Known rows, with every step that occurs:
disinob kosob: [ 1.38  0.74  2.55  3.87 -0.24 -3.35  3.28  0.95  1.25 -0.42  1.99 -0.95
  0.08  0.03 -0.41  1.31 -1.07 -2.26 -0.34 -0.88]
kosob disinob kasir roba rasop mepe: [-0.15  1.06 -3.24 -0.34 -0.37  1.32 -1.28 -2.81 -3.04  3.95  0.53 -1.45
 -2.64 -3.41 -0.15 -2.11  1.24 -0.55 -0.51 -0.62]
gitin rasop mepe: [ 1.62  0.69 -3.32  1.45 -3.21 -0.31  1.13 -1.57 -3.19  0.57  2.33 -2.59
 -1.63 -0.77 -0.89 -0.27  0.64  0.36  0.90  0.99]
kasir bele rasop gitin: [-0.18  0.78  2.63  0.10 -0.66 -1.34 -3.32 -0.17 -1.16 -3.41  0.36  2.48
  3.76 -1.44 -0.41  4.13 -1.38 -0.34  1.52 -0.68]
gitin rasop: [ 2.89 -0.44 -0.82 -0.75 -2.17  0.17  3.51 -1.16 -0.40 -4.03  2.94 -1.74
 -0.67  2.89 -0.74  0.76  0.03  0.06  0.43  3.48]
mepe rasop disinob kasir: [-0.89  1.52 -1.24 -1.82  0.77 -0.74  0.13  0.90  2.05  3.09  2.13 -0.08
  0.02 -1.96  1.30 -0.79  2.04  0.68 -0.56  3.02]
mepe rasop: [ 1.98 -0.46 -5.08  0.74 -0.74  0.53  3.29  0.31 -0.23 -2.70  0.90 -3.79
  1.89 -3.09 -0.23 -0.68 -0.37  0.31 -0.93  3.04]
kosob disinob: [-3.05 -0.81 -3.36 -1.92  0.47  0.70  0.12  0.41  1.56  0.79 -2.10 -1.49
  1.25  4.33 -0.16 -0.95 -0.12 -0.98 -3.40 -2.53]
kasir roba rasop: [ 2.11 -0.78 -0.73 -1.29  1.07  1.81  1.14 -2.54 -1.93 -1.33  0.73 -0.79
 -1.34 -0.76 -0.15 -0.84 -0.14 -1.05 -0.39  1.77]
disinob kasir roba rasop: [ 1.91  0.33  0.11 -1.92  1.54  1.11  0.21 -2.75 -0.90  0.02  2.12  0.24
 -1.91 -1.64  0.36 -0.81  0.82 -0.83 -0.67  2.77]
kasir roba rasop disinob nuva: [ 0.34 -1.60  0.48 -0.22  1.11  1.06 -2.86  1.83 -2.77 -1.35 -6.11 -1.16
 -0.84  1.94 -0.13 -2.30 -0.91 -3.04  1.02 -1.89]
disinob rasop: [-0.41 -0.24 -0.71  0.41 -1.07 -0.58 -0.81 -0.27  1.80 -1.90 -0.06  1.07
  0.44  1.37 -0.02  0.25 -0.09 -0.53 -0.25 -0.41]
rasop disinob kasir bele: [-1.42  0.66 -0.93 -2.20  0.05 -2.20 -1.88  0.62  1.00  0.40  2.58  3.80
  1.01  0.01 -0.03  2.33  0.89  4.82 -0.91  0.08]
kosob disinob rasop: [-2.53 -0.61 -1.94 -1.48 -0.51  1.61 -1.39 -0.53  2.84 -0.71 -2.74  0.68
  0.06  2.61 -0.13 -1.06  0.02 -0.99 -1.60 -2.55]
roba rasop disinob kosob: [ 0.32  0.31  2.49  1.40  0.31  0.50  4.45  0.72  0.70  2.50 -0.18 -2.09
 -1.68 -0.33 -0.36 -0.19 -0.75 -3.83  1.58 -1.87]
kasir roba: [ 1.84 -0.91  1.19  1.20  1.14 -2.19 -2.36 -0.80 -1.15 -2.59  0.30  1.92
  0.92 -0.58  0.31  0.14  0.23  2.05 -1.82  1.52]
nuva disinob: [-2.06  0.15  1.07  2.88 -0.13 -1.55  3.91  0.83  2.20  2.82  2.65 -0.68
  1.36  3.90  0.98  0.30 -2.43  0.47 -2.75  0.62]
roba rasop disinob kasir bele: [-1.09  0.65 -1.19 -2.93  0.15 -0.93 -0.90 -0.14  0.52  0.67  2.60  3.22
  0.14 -0.36 -0.21  1.87  0.80  3.93 -0.51  0.18]
nuva disinob rasop: [-1.81  0.04  1.00  1.83 -0.87  0.08  1.34 -0.18  3.27  0.64  0.46  1.19
  0.21  2.40  0.73 -0.14 -1.57 -0.10 -1.18 -0.41]
bele kasir roba rasop disinob kosob: [ 1.84  0.29  3.18  1.62  1.35  1.49  2.87  0.08  0.36  2.89  0.61 -2.04
 -2.25 -1.67 -0.23  0.04  0.15 -1.44  1.39 -1.72]
roba rasop disinob: [-1.39 -0.89 -1.94 -2.62  0.28  2.98  2.35  0.41 -0.79  3.22 -1.32 -2.40
 -0.89  1.89  0.00 -1.16  0.11 -2.24  1.34 -0.62]
disinob kasir bele rasop mepe: [ 0.33  1.30 -2.98  1.85 -1.29 -1.04 -1.97 -1.87 -2.47  0.30  2.30  0.88
 -0.25 -4.26 -0.73  0.62  0.91  3.69  0.44 -0.63]

Rows:
[-1.35 -1.35 -1.50  0.21  0.61 -0.53 -3.34  2.30 -0.66 -2.50 -6.01 -1.39
  0.97  4.74 -0.42 -1.91 -1.22 -2.94 -2.15 -3.43] -> kosob disinob nuva
[ 0.68 -1.40  0.37  0.09 -0.50  0.37 -1.87  2.48 -1.97 -2.68 -4.99 -1.60
 -0.49  3.69 -0.43 -1.57 -0.83 -2.52  1.29 -0.94] -> gitin rasop disinob nuva
[ 0.51  0.39  2.62 -0.60  2.06 -1.98 -3.79 -0.48  0.41  0.94  0.81  3.36
 -0.27 -1.77  1.31 -0.52  1.90  2.41 -1.49  2.31] -> rasop disinob kasir roba
[-1.30  1.05  2.98  0.08 -1.43 -1.79 -3.66  0.54  0.46 -0.81 -0.63  1.67
  2.62  0.31  0.36  2.93 -1.02 -3.65  1.32 -0.87] -> disinob rasop gitin
[-0.08 -0.98 -0.60 -2.13 -1.21  1.96  2.33  0.66 -0.35  0.47 -0.59 -1.68
 -0.74  2.80 -0.18 -0.47  0.50 -0.36  1.53  1.03] -> gitin rasop disinob
[ 1.33  0.30  3.31  1.80 -0.78 -0.26  4.31  0.89  1.03  0.50  0.38 -1.58
 -1.57  0.28 -0.52  0.36 -0.52 -2.31  1.75 -0.71] -> gitin rasop disinob kosob
[-1.67  1.02 -2.04  3.27 -2.26 -0.50 -0.49 -0.93 -0.55  3.86  0.66 -0.62
 -1.12 -1.13  0.14 -0.94 -0.51  0.30 -0.18 -1.74] -> nuva disinob rasop mepe
[ 0.62  0.13  3.15  2.31  0.29 -0.31  2.65  0.84  0.98 -0.16 -0.27  0.26
 -0.38 -1.62 -0.68  0.93 -0.82 -0.17  1.51 -2.35] -> kasir bele rasop disinob kosob
[ 1.28 -0.68 -1.12  0.40  0.05  0.04 -0.17 -1.25 -0.53 -5.62  1.31  2.11
  1.96 -1.08 -1.13  2.06 -0.57  4.56 -0.02  0.04] -> kasir bele rasop
[-0.60 -0.94 -3.51 -1.02 -0.17  2.22  2.32  1.66 -0.13  1.41 -1.83 -3.21
  1.04 -1.21  0.14 -1.51  0.26 -0.13  0.65  0.84] -> mepe rasop disinob
[-0.14 -1.59  0.25  0.62  0.58  0.22 -3.61  2.45 -1.98 -3.52 -5.79  0.22
  0.69  1.74 -0.57 -0.97 -1.05 -0.26  1.14 -2.71] -> kasir bele rasop disinob nuva
[ 0.35 -0.96 -0.69 -2.46  1.54  4.05  0.33 -0.45 -1.21  3.33 -0.78 -2.05
 -1.59  0.11  0.22 -1.08  1.18  0.29  1.02 -0.05] -> bele kasir roba rasop disinob
[ 0.82  0.31  1.22  2.53 -0.08 -0.07  4.32  1.60  1.13  1.26 -0.54 -2.63
 -0.27 -2.57 -0.26 -0.43 -0.69 -2.20  1.11 -0.84] -> mepe rasop disinob kosob
[-2.23  1.29  4.27  1.12 -1.39 -1.33 -2.13  0.59  1.53  0.94 -0.37  1.70
  2.51  0.97  0.87  2.51 -2.12 -3.47  0.60 -1.09] -> nuva disinob rasop gitin
[-1.40  1.60 -0.01 -2.97  1.07 -0.13  0.21  0.05  1.56  4.46  2.64  0.50
 -1.35  0.21  1.16 -0.57  1.92 -0.83 -0.10  1.98] -> roba rasop disinob kasir
[ 1.35  0.35  2.94 -1.14  1.42 -1.03 -2.86 -1.13  0.25 -0.19  1.24  3.12
 -1.11 -1.64  1.09 -0.67  2.01  2.53 -0.87  3.23] -> gitin rasop disinob kasir roba
[-1.26 -1.10 -1.00 -1.25  0.34  1.88 -0.21  0.54 -0.38 -0.68 -1.64  1.07
  1.00  0.13 -0.48  0.44  0.05  2.82  1.22 -1.25] -> kasir bele rasop disinob
[ 0.84  0.36  2.85 -0.45  2.36 -1.17 -3.72 -1.08  0.27 -0.11  0.68  3.67
 -0.36 -2.82  1.14 -0.70  1.95  3.03 -1.00  2.57] -> bele rasop disinob kasir roba
[ 0.93  0.38 -0.39 -0.24  0.49 -0.80 -1.00 -1.49  0.50 -4.39  3.02  3.26
  1.39 -2.01 -0.54  1.99  0.43  4.94 -0.33  1.22] -> disinob kasir bele rasop
